Each row was made from one path, in order. Every step used is in the known rows, and no mark comes twice. Write each row's path.
In the rows, zero is written as 128.
Known rows:
bigug > mosubet > nurug > deni > zizefe > lipimat: [178 124 126 107 104 111 156 126  49 140 147 114 117 106 133 127  76 146
 136 122 162 133 144 121 101 113  14 199 160 159 142 202]
lipimat > govo > deni > zizefe > mosubet: [130 124  94 105 129 135 117 100 174 117 120 125 133 139 120 184 160 150
 134 153 105 144 151  76 100 131 146 100  53  96 118  66]
mosubet > zizefe > lipimat > govo > deni > nurug: [159 121 158 108 137 117 120 133 140 124 144 117  82 129  89 147 157 149
 138 132  95 118  93 140  87 134 170 104  56  74 116  98]
kimol > deni > sunut: [149 122 114 135 148 137 100 161 157 109 122 119  92 131 116  92  74 139
 123 137 125 102 121 116 169 154 105 139 135 150 121 116]
nurug > deni: [110 121 158 130 128 114 118 129 156 125 132 147 114 126 124  95 142 102
 117 120 120 110  95 133 141 133 137 110 121 153 125 100]
tesaka > kifafe > govo > deni > nurug > mosubet > zizefe: [105 132 162 137 154 170 119 127  83 152 148 120 184 148 146 167 164 163
 109  87 134 207 180 147 145 125 168 144 152  90 142 183]
kimol > deni > govo: [127 123 130 136 131 105 106 127 174 106 129 133 111 127 140  89 114 100
 123 145 117  96  89 136 147 140 130  83 113 152 164  73]
tesaka > kifafe > govo > deni: [ 44 134 168 143 137 193  84 105 183 130 144 141 136 144 198 109 213 169
  95 110 108 176 126 157 143 149 232  64  48 115 130 156]
deni > bigug > mosubet: [ 96 140  84 154 104 127 140 132 106 117 101 136 143 112 178 110 119 128
 137 139 156 113 108 118 119 121 126 139 147 186 126 154]
lipimat > govo > deni > bigug > mosubet > zizefe: [119 138 123 145 124 116 140 127 102 109 121 120 135 111 146 134 170 157
 144 135 130 130 102  97  76 134 127 109 122 125 132 139]
zizefe > mosubet > nurug > deni > govo: [145 128 146  99 116  92 137 124 119 126 130 135 111 111 102 147  95  67
 122 126 119 118 131 118 138 111   4 156 142 164 152 132]
bigug > deni > zizefe: [135 136 111 132 108 124 128 135 144 126 123 124 121 119 160  88 115 116
 131 153 158 114 130 102 129 133 155 122 131 157 123  69]
kimol > deni > bigug > mosubet > zizefe > lipimat > govo: [184 125 116 147 131 145 150 157  67 120 139 120 113 102 131 139 117 184
 158 139 174 113  99 132  96 148  67 149 140 145 132 161]
govo > deni: [ 85 131 146 125 123 121 102 107 194 112 117 130 134 137 144  77 167 122
 114 131  79 118 113 112 113 135 203  77  66 111 120 102]
kifafe > tesaka: [ 54 140 132 152 120 164 111 116 209 112 127 149 110 129 183  84 157 134
 114 122 142 129 109 165 148 129 191  87  82 156 127 147]
sunut > deni > govo: [112 113 108 132 135  81 115 107 157 105 127 135  99 137 129  96 108  92
 127 153 100  75  75 136 138 127 146  69 130 143 135  82]
deni > nurug: [106 133 107 126 117 117 112 140 160 130 110 135 103 131 122 133 108 101
 124 133 125 102 118 142 147 118 174 127 109 151 122 102]
tesaka > kifafe > govo > deni > nurug: [ 57 136 135 136 139 175  84 125 152 141 138 127 126 146 175 155 168 155
  99 107 112 177 155 151 156 136 218 102  64 128 130 155]
tesaka > kifafe > govo > deni > nurug > mosubet > zizefe > lipimat: [137 121 172 129 154 179 127 125  68 154 164 117 171 147 144 153 164 181
 116  90 131 204 166 166 127 129 161 151 124  75 129 195]
kifafe > govo: [ 79 127 150 137 115 169 110 112 168 136 128 152 109 131 170 120 185 132
 110 128 127 137  89 173 154 141 198  86  77 128 125 129]
tesaka > kifafe > govo: [ 50 134 159 149 129 205  95 118 176 138 142 160 116 136 202 120 199 160
 100 116 147 166 103 193 165 144 214  76  79 142 129 155]
deni > nurug > mosubet > zizefe > lipimat > govo: [176 119 151 122 130 119 152 145  90 138 142 131 103 127  79 177 136 127
 148 126 142 129 109 173 110 123 124 146 140  82 123  98]
lipimat > govo: [ 82 131 148 133 114 132 110 126 203 114 122 154  68 124 134 135 186 116
 126 146 118 102  70 163 126 142 193  59  65 121 125  59]
nurug > mosubet: [101 130 141 137 117 125 135 119 144 126 116 145 154 135 134 108 145  97
 124 125 124 129 127 146 136 124 157 120 153 119 129 100]
sunut > deni > bigug: [104 117  68 140 147 107 131 127 110 119 109 128 139 130 134 119  84 119
 137 143 129  84 119 100 140 131 154 111 167 172 109 128]
zizefe > deni > govo: [130 133 135 134 126 106 117 128 203 116 138 137  85 119 145  64 135  71
 123 148 110 107  83 128 148 134 110  84  99 143 150  57]
nurug > deni > zizefe > mosubet: [164 114  94 108 136 130 135 115 119 135 130 136 161 133 113 155 105 133
 129 131 146 141 154  82 137 118  75 165 135 156 121 107]
sunut > deni: [105 119 110 132 135 117 114 120 160 120 117 134 111 139 120 103 109 121
 126 141 111  85 112 129 143 135 160  94 129 138 106 124]
bigug > mosubet: [ 97 143 123 146  93 135 124 124 155 118 109 142 115 121 160  91 145 130
 124 136 137 115 102 147 121 124 136 125 108 152 123 148]
kimol > deni > bigug > mosubet: [125 137  75 158 119 133 132 151  92 118 106 118 155 112 162 115  82 143
 138 135 163 113 145  99 135 137  88 160 163 194 139 164]

Which path is each row?
[128 119  80 132 139  91 137 138  84 136 111 116 142 147  81 169  57  98
 134 125 122 108 179 120 157 115 122 161 199 134 115 121]  sunut > deni > nurug > mosubet
[141 134  96  86 120 128 131 103 132 133 112 106 170 128 122 159  96 137
 126 134 109 146 198  61 109 111  79 162 113 118 130 160]  govo > deni > zizefe > mosubet > nurug
[148 134  84  95 110 140 141 116 126 140 111 125 149 119 124 170  83 130
 131 140 148 136 174  96 131 107  63 173 143 145 131 160]  deni > zizefe > mosubet > nurug
[138 130 149 121 139  98 135 134 111 128 128 115 135 137  77 181 151 115
 136 118 105 143 148 119 106 124 148 126 140  72 135  84]  lipimat > govo > deni > nurug > mosubet > zizefe
[189 107 122 120 151 104 155 143  59 137 144 116 100 135  51 192  93 137
 154 130 134 111 132 154 118 126 102 151 175  83 110 121]  sunut > deni > nurug > mosubet > zizefe > lipimat > govo
[161 137 155 130 137 146 130 143 183 135 139 134 116 117 120  60 140 121
 126 128 133 122 104 121 141 138 105 121 131 121 125 122]  mosubet > zizefe > deni
[190 134 164 130 113 117 157 172  73 137 142 116  85 112  87 153 122 109
 152 133 160 124 133 154 111 135 102 163 151 100 113  78]  bigug > deni > nurug > mosubet > zizefe > lipimat > govo
[135 140 143 146 105 140 137 129 132 122 119 138 134 117 143  82 149 151
 129 128 152 119  89 148 109 121 112 138 142 135 126 174]  bigug > mosubet > zizefe
[118 116 159 129 129  79 120 117 153 111 142 149 101 124 130  88 141  74
 118 131 110 102  61 140 135 126 120  84 121 157 155  63]  nurug > deni > govo
[140 128 162 135 129 128 149 123 122 130 126 141 172 130 115 100 149 120
 129 117 140 136 111 145 124 121 137 132 187 102 132 130]  nurug > mosubet > zizefe
[154 130 130 130 130 112 148 141  93 141 121 127 162 133  90 145 106 108
 133 113 146 135 143 138 136 107 123 167 199 114 132 125]  deni > nurug > mosubet > zizefe
[117 132 111 132 118 108 134 138 115 135 109 131 143 137 109 155 102  88
 128 121 131 129 154 139 149 111 147 156 164 132 132 100]  deni > nurug > mosubet
[136 139 104 129 127 125 116 158 175 140 122 123  88 123 111 117  92  89
 125 133 124 113 148 113 166 129 115 146 111 152 122  94]  zizefe > deni > nurug
[ 76 131 155 125 122 120  99 112 211 106 124 136  89 132 133 125 198 124
 121 141  79 115  94 127 103 146 210  49  34  94 123  58]  lipimat > govo > deni
[109 127  54 152 126 109 142 131  75 117 103 121 142 122 150 122  76 136
 143 142 149  90 134  99 126 124 101 144 178 188 112 174]  sunut > deni > bigug > mosubet
[138 133 146 100 114 127 135 137 119 140 121 133 124 112  97 153  96  96
 121 113 129 128 168 111 144 119  20 180 142 161 124 172]  zizefe > mosubet > nurug > deni
[ 42 132 128 149 148 181 101 112 133 131 136 135 166 135 215 128 190 165
 107 113 127 176 133 127 141 145 224  78  89 147 132 164]  tesaka > kifafe > govo > deni > bigug
[166 117 102 128 151  95 151 141  60 141 121 113 158 143  64 159  61 119
 139 116 137 115 167 120 145 111  99 172 232 115 119 149]  sunut > deni > nurug > mosubet > zizefe
[147 130 138 121 140  99 138 128  97 133 121 110 182 141  88 135 119 115
 128 107 104 145 167 102 115 112 140 155 167  87 135 126]  govo > deni > nurug > mosubet > zizefe
[177 130 158 135 140 100 154 129 137 127 148 130 145 121 119  75 130  78
 132 129 129 139 109 125 137 123  60 127 189 107 162  84]  nurug > mosubet > zizefe > deni > govo
[182 126 122 133 146 119 141 161  77 140 125 111 173 132  77 153  68 125
 136 108 153 135 178 120 154 124  86 187 218 124 146 141]  kimol > deni > nurug > mosubet > zizefe
[169 123 137 106 103 109 154 131  61 135 153 120  72 101 121 175 109 149
 144 132 162 130 125 139  92 124  20 167 130 143 143 157]  bigug > mosubet > nurug > deni > zizefe > lipimat > govo
[179 119 150 112 139 108 144 126  82 136 138 107 170 141  88 120 118 133
 136 111 103 144 150 122  96 116 134 165 140  72 122 142]  govo > deni > nurug > mosubet > zizefe > lipimat
[100 137 116 103 133 199 113 100 119 151 139 117 171 134 178 191 142 186
 107 113 138 207 216 106 140 126 108 148  98 122 140 216]  tesaka > kifafe > govo > deni > zizefe > mosubet > nurug
[197 107 113 120 151 105 158 139  45 143 137 110 147 142  64 146  60 136
 147 120 134 111 152 138 126 115  93 181 206  99 106 164]  sunut > deni > nurug > mosubet > zizefe > lipimat
[164 147 143 147 116 147 141 148 149 132 132 126 118 110 137  65 130 138
 131 127 152 130 120 120 129 132  54 156 143 136 125 171]  bigug > mosubet > zizefe > deni
[ 72 126 160 128 124 156  99  99 173 129 128 134 128 140 169 110 198 141
 106 122  87 150 114 137 130 144 216  74  47 101 125 130]  kifafe > govo > deni
[158 111  45 112 142 133 132 106 125 129 114 123 158 147 109 161  70 152
 138 153 136 114 169  79 138 119  99 148 147 142 102 135]  sunut > deni > zizefe > mosubet
[145 119 188 114 135 133 120 114 170 114 150 132  92 126 115 100 201 161
 134 136  91 118  62 146  74 147 182  66  44  62 114 101]  mosubet > zizefe > lipimat > govo > deni
[114 139 124 119 100 113 142 131  82 116 123 107  95  97 153 152 134 142
 145 137 118 121 131 116  68 132  83 136  87 133 130 172]  zizefe > lipimat > govo > deni > bigug > mosubet > nurug
